Each row was made from one path, in order. Every step used is in the known rows, and no mark comes twice. Write each row's path.
Known rows
dalis -> fotuk: [75 75 -108 12 15 -30 -16 152 25 -62 -17 -89 60 -13 24 44 12 -47 182 -127 -78 12]
ligug -> gola -> fotuk -> susage -> mopete: [100 -179 -191 75 -129 44 -281 239 228 -17 -123 -349 26 75 99 -121 70 -94 -197 29 -140 -4]
mopete -> febit -> dalis -> fotuk -> gola -> ligug: [-5 320 -243 39 11 -26 -130 268 136 -91 -193 -129 124 -222 62 -113 -43 -2 65 -128 -548 -200]
ligug -> gola: [156 -87 -78 -36 -130 -62 -43 -12 116 -84 -52 -91 28 57 60 -4 38 -21 6 -134 -14 77]
susage -> mopete -> febit -> dalis -> fotuk: [-69 -50 -338 4 16 -172 -199 236 37 -148 -97 -372 -69 -259 -65 -22 -61 -28 -45 -110 -328 45]
fotuk -> dalis -> febit: [-44 40 -280 -70 89 -10 36 109 55 67 -21 -65 104 20 91 169 155 -30 -171 104 -21 64]
fotuk -> gola: [-20 169 -66 158 -24 60 37 -16 183 -26 -53 -52 77 -64 64 -97 23 1 31 28 -148 -100]
fotuk -> gola -> ligug: [31 259 2 50 -2 6 -61 77 104 -51 -134 74 183 -104 117 -96 57 4 -15 27 -242 -209]
susage -> febit -> dalis -> fotuk -> gola -> ligug -> mopete: [193 177 -278 14 84 -158 -51 263 7 4 -49 -322 131 -57 60 -235 213 -258 201 -117 -238 -246]
gola -> ligug -> mopete -> febit -> dalis -> fotuk: [65 97 -186 -226 22 -175 -74 238 -25 -8 -113 -211 75 -51 108 -90 0 -105 101 -301 -240 -29]
gola -> ligug: [61 76 73 -82 12 -40 -98 98 -91 -14 -74 129 107 -26 51 16 45 18 -67 6 -92 -117]
susage -> mopete -> febit: [-101 -47 -129 -14 -48 -111 -79 -51 148 -87 -118 -172 -66 -130 -10 47 -43 64 -132 -44 -205 111]
duzemo -> sereb: [-38 -271 63 109 75 70 15 99 57 67 -46 26 -81 -87 109 65 -179 10 40 -84 -18 -59]
susage -> mopete -> febit -> dalis -> fotuk -> gola: [-104 94 -401 148 12 -119 -178 214 207 -181 -169 -433 8 -328 -7 -134 -51 -29 -8 -83 -476 -57]
dalis -> febit -> mopete: [-46 -119 -108 -20 81 -38 23 76 -6 -24 -170 -83 43 -65 -20 -18 193 86 -99 12 -43 81]
febit -> dalis -> fotuk -> susage: [-27 144 -282 180 53 92 -253 366 -124 58 62 -230 56 -129 -60 -302 -54 -151 -8 4 -140 -116]
mopete -> febit: [-53 81 -31 -31 -62 29 43 -52 162 41 -83 7 -76 1 15 51 -80 105 1 -77 -185 65]
fotuk -> gola -> duzemo: [90 88 -54 -27 66 80 51 84 87 -25 44 -55 134 -189 145 -76 71 109 -20 67 -166 -26]
fotuk -> dalis: [-89 84 -200 -23 44 20 -66 132 64 104 54 -84 130 -31 111 13 26 -35 -213 38 18 21]
ligug -> mopete -> febit: [-17 23 -81 -158 -48 -62 127 -116 194 68 -48 -132 -49 113 105 -34 -25 -20 74 -221 -35 139]
fotuk -> susage -> mopete -> febit -> dalis: [-219 28 -314 144 3 10 -326 183 14 43 -24 -300 -64 -252 -87 -295 -111 -55 -297 67 -266 -7]
mopete -> febit -> dalis -> fotuk: [-40 72 -254 -20 7 -55 -78 211 40 -27 -83 -191 -76 -130 -54 -17 -107 -9 88 -147 -310 12]
susage -> febit: [83 1 -53 58 18 -13 44 -1 18 95 54 -41 -102 53 -95 41 110 -61 72 80 -36 -47]
ligug -> mopete -> febit -> dalis -> fotuk: [10 0 -269 -137 22 -124 6 140 56 7 -39 -354 -38 -32 49 -108 -62 -131 160 -289 -151 90]

Write each row's path
[-5 -175 -341 51 -150 27 -332 309 223 17 -178 -445 -107 -53 35 -203 -52 -42 -283 -1 -382 -15] => ligug -> gola -> fotuk -> susage -> mopete -> febit -> dalis
[-59 16 -377 182 73 -45 -382 372 -128 -64 37 -402 69 -273 -87 -279 -8 -195 -112 24 -162 -74] => febit -> dalis -> fotuk -> susage -> mopete
[218 -24 -145 109 -113 156 -89 230 242 190 -40 -202 -86 255 23 -68 142 -102 3 91 -154 -97] => ligug -> gola -> fotuk -> susage -> febit
[-40 196 -336 68 13 -176 -265 289 113 -199 -235 -314 130 -363 53 -113 12 -6 -69 -87 -581 -156] => susage -> mopete -> febit -> dalis -> fotuk -> gola -> ligug
[108 170 -227 -51 76 -139 -100 250 -9 -81 -87 -288 228 -122 153 -252 115 -208 120 -215 -213 -206] => febit -> dalis -> fotuk -> gola -> ligug -> mopete
[200 -203 -14 -111 -122 28 -3 133 212 -19 -138 -156 -26 204 121 89 56 -11 3 -72 -101 1] => ligug -> gola -> fotuk
[121 254 -249 221 28 126 -99 251 67 152 80 -146 10 37 -85 -123 73 -143 189 43 -116 -92] => dalis -> fotuk -> susage -> febit
[40 176 -279 220 65 118 -184 338 43 179 -11 -249 61 -73 -90 -291 155 -74 44 7 -127 -65] => dalis -> fotuk -> susage -> febit -> mopete
[88 338 -171 -70 -40 -79 59 112 312 -31 -208 -157 192 -9 250 -87 40 -57 233 -298 -352 -58] => dalis -> fotuk -> gola -> ligug -> mopete -> febit
[-173 -100 -254 90 -2 80 -279 333 94 92 -123 -365 -129 -108 -21 -187 -108 -31 -304 129 -368 -88] => gola -> fotuk -> susage -> mopete -> febit -> dalis
[-52 228 -325 136 -3 3 -33 201 213 -53 -128 -253 -4 -193 27 -122 -90 -4 128 -124 -462 -77] => mopete -> febit -> dalis -> fotuk -> gola
[67 -194 -263 -54 144 17 86 335 197 50 -45 -376 6 -287 283 -130 -164 3 174 -323 -359 29] => ligug -> mopete -> febit -> dalis -> fotuk -> gola -> duzemo -> sereb
[-20 -82 -215 -123 97 49 83 248 157 103 -130 -134 36 163 168 263 162 -14 -179 170 -123 -6] => gola -> fotuk -> dalis -> febit
[-45 91 -179 211 43 144 -176 182 19 233 7 -143 -9 -50 -107 -326 138 -45 -145 108 -57 -80] => fotuk -> susage -> febit -> mopete
[-87 231 -338 141 -9 120 -205 320 48 98 -15 -203 -36 -143 -41 -237 -141 -73 18 -74 -321 -28] => mopete -> febit -> dalis -> fotuk -> susage
[109 -6 -275 76 94 -80 -47 255 -125 37 66 -244 -94 -88 -160 -36 96 -143 158 7 -145 -111] => susage -> febit -> dalis -> fotuk
[49 -93 -238 62 -192 85 -221 186 379 17 -207 -340 -62 67 102 -63 -34 11 -190 -36 -327 61] => ligug -> gola -> fotuk -> susage -> mopete -> febit
[-28 89 -229 204 61 105 -191 223 -136 221 130 -163 -85 -68 -168 -294 37 -166 -100 179 -103 -173] => fotuk -> susage -> febit -> dalis
[79 -237 -325 -151 -2 -2 -47 325 264 54 -261 -320 138 107 201 105 273 38 -301 -10 -134 98] => ligug -> gola -> fotuk -> dalis -> febit -> mopete
[1 158 -267 160 57 -11 -75 237 43 -101 -47 -276 76 -186 12 -187 9 -102 115 -47 -277 -170] => febit -> dalis -> fotuk -> gola
[186 -106 -250 108 -59 108 -193 338 76 199 -7 -316 -128 138 -50 -188 107 -175 -93 122 -206 -170] => ligug -> gola -> fotuk -> susage -> febit -> dalis
[25 -82 -149 65 74 -61 -51 117 -152 85 91 -150 -147 -63 -172 -73 80 -112 -27 120 -76 -126] => susage -> febit -> dalis
[-17 176 -335 13 7 -75 49 115 236 -30 -95 -393 40 -82 119 -218 -23 -129 202 -269 -297 -19] => ligug -> mopete -> febit -> dalis -> fotuk -> gola
[1 248 -274 -69 11 -14 -224 346 -16 117 -72 -221 116 -50 101 -314 -37 -162 19 -222 -274 -76] => gola -> ligug -> mopete -> febit -> dalis -> fotuk -> susage
[-119 -21 -149 91 -53 132 -184 214 260 93 -153 -257 -98 14 57 -67 -71 46 -210 97 -321 -4] => gola -> fotuk -> susage -> mopete -> febit
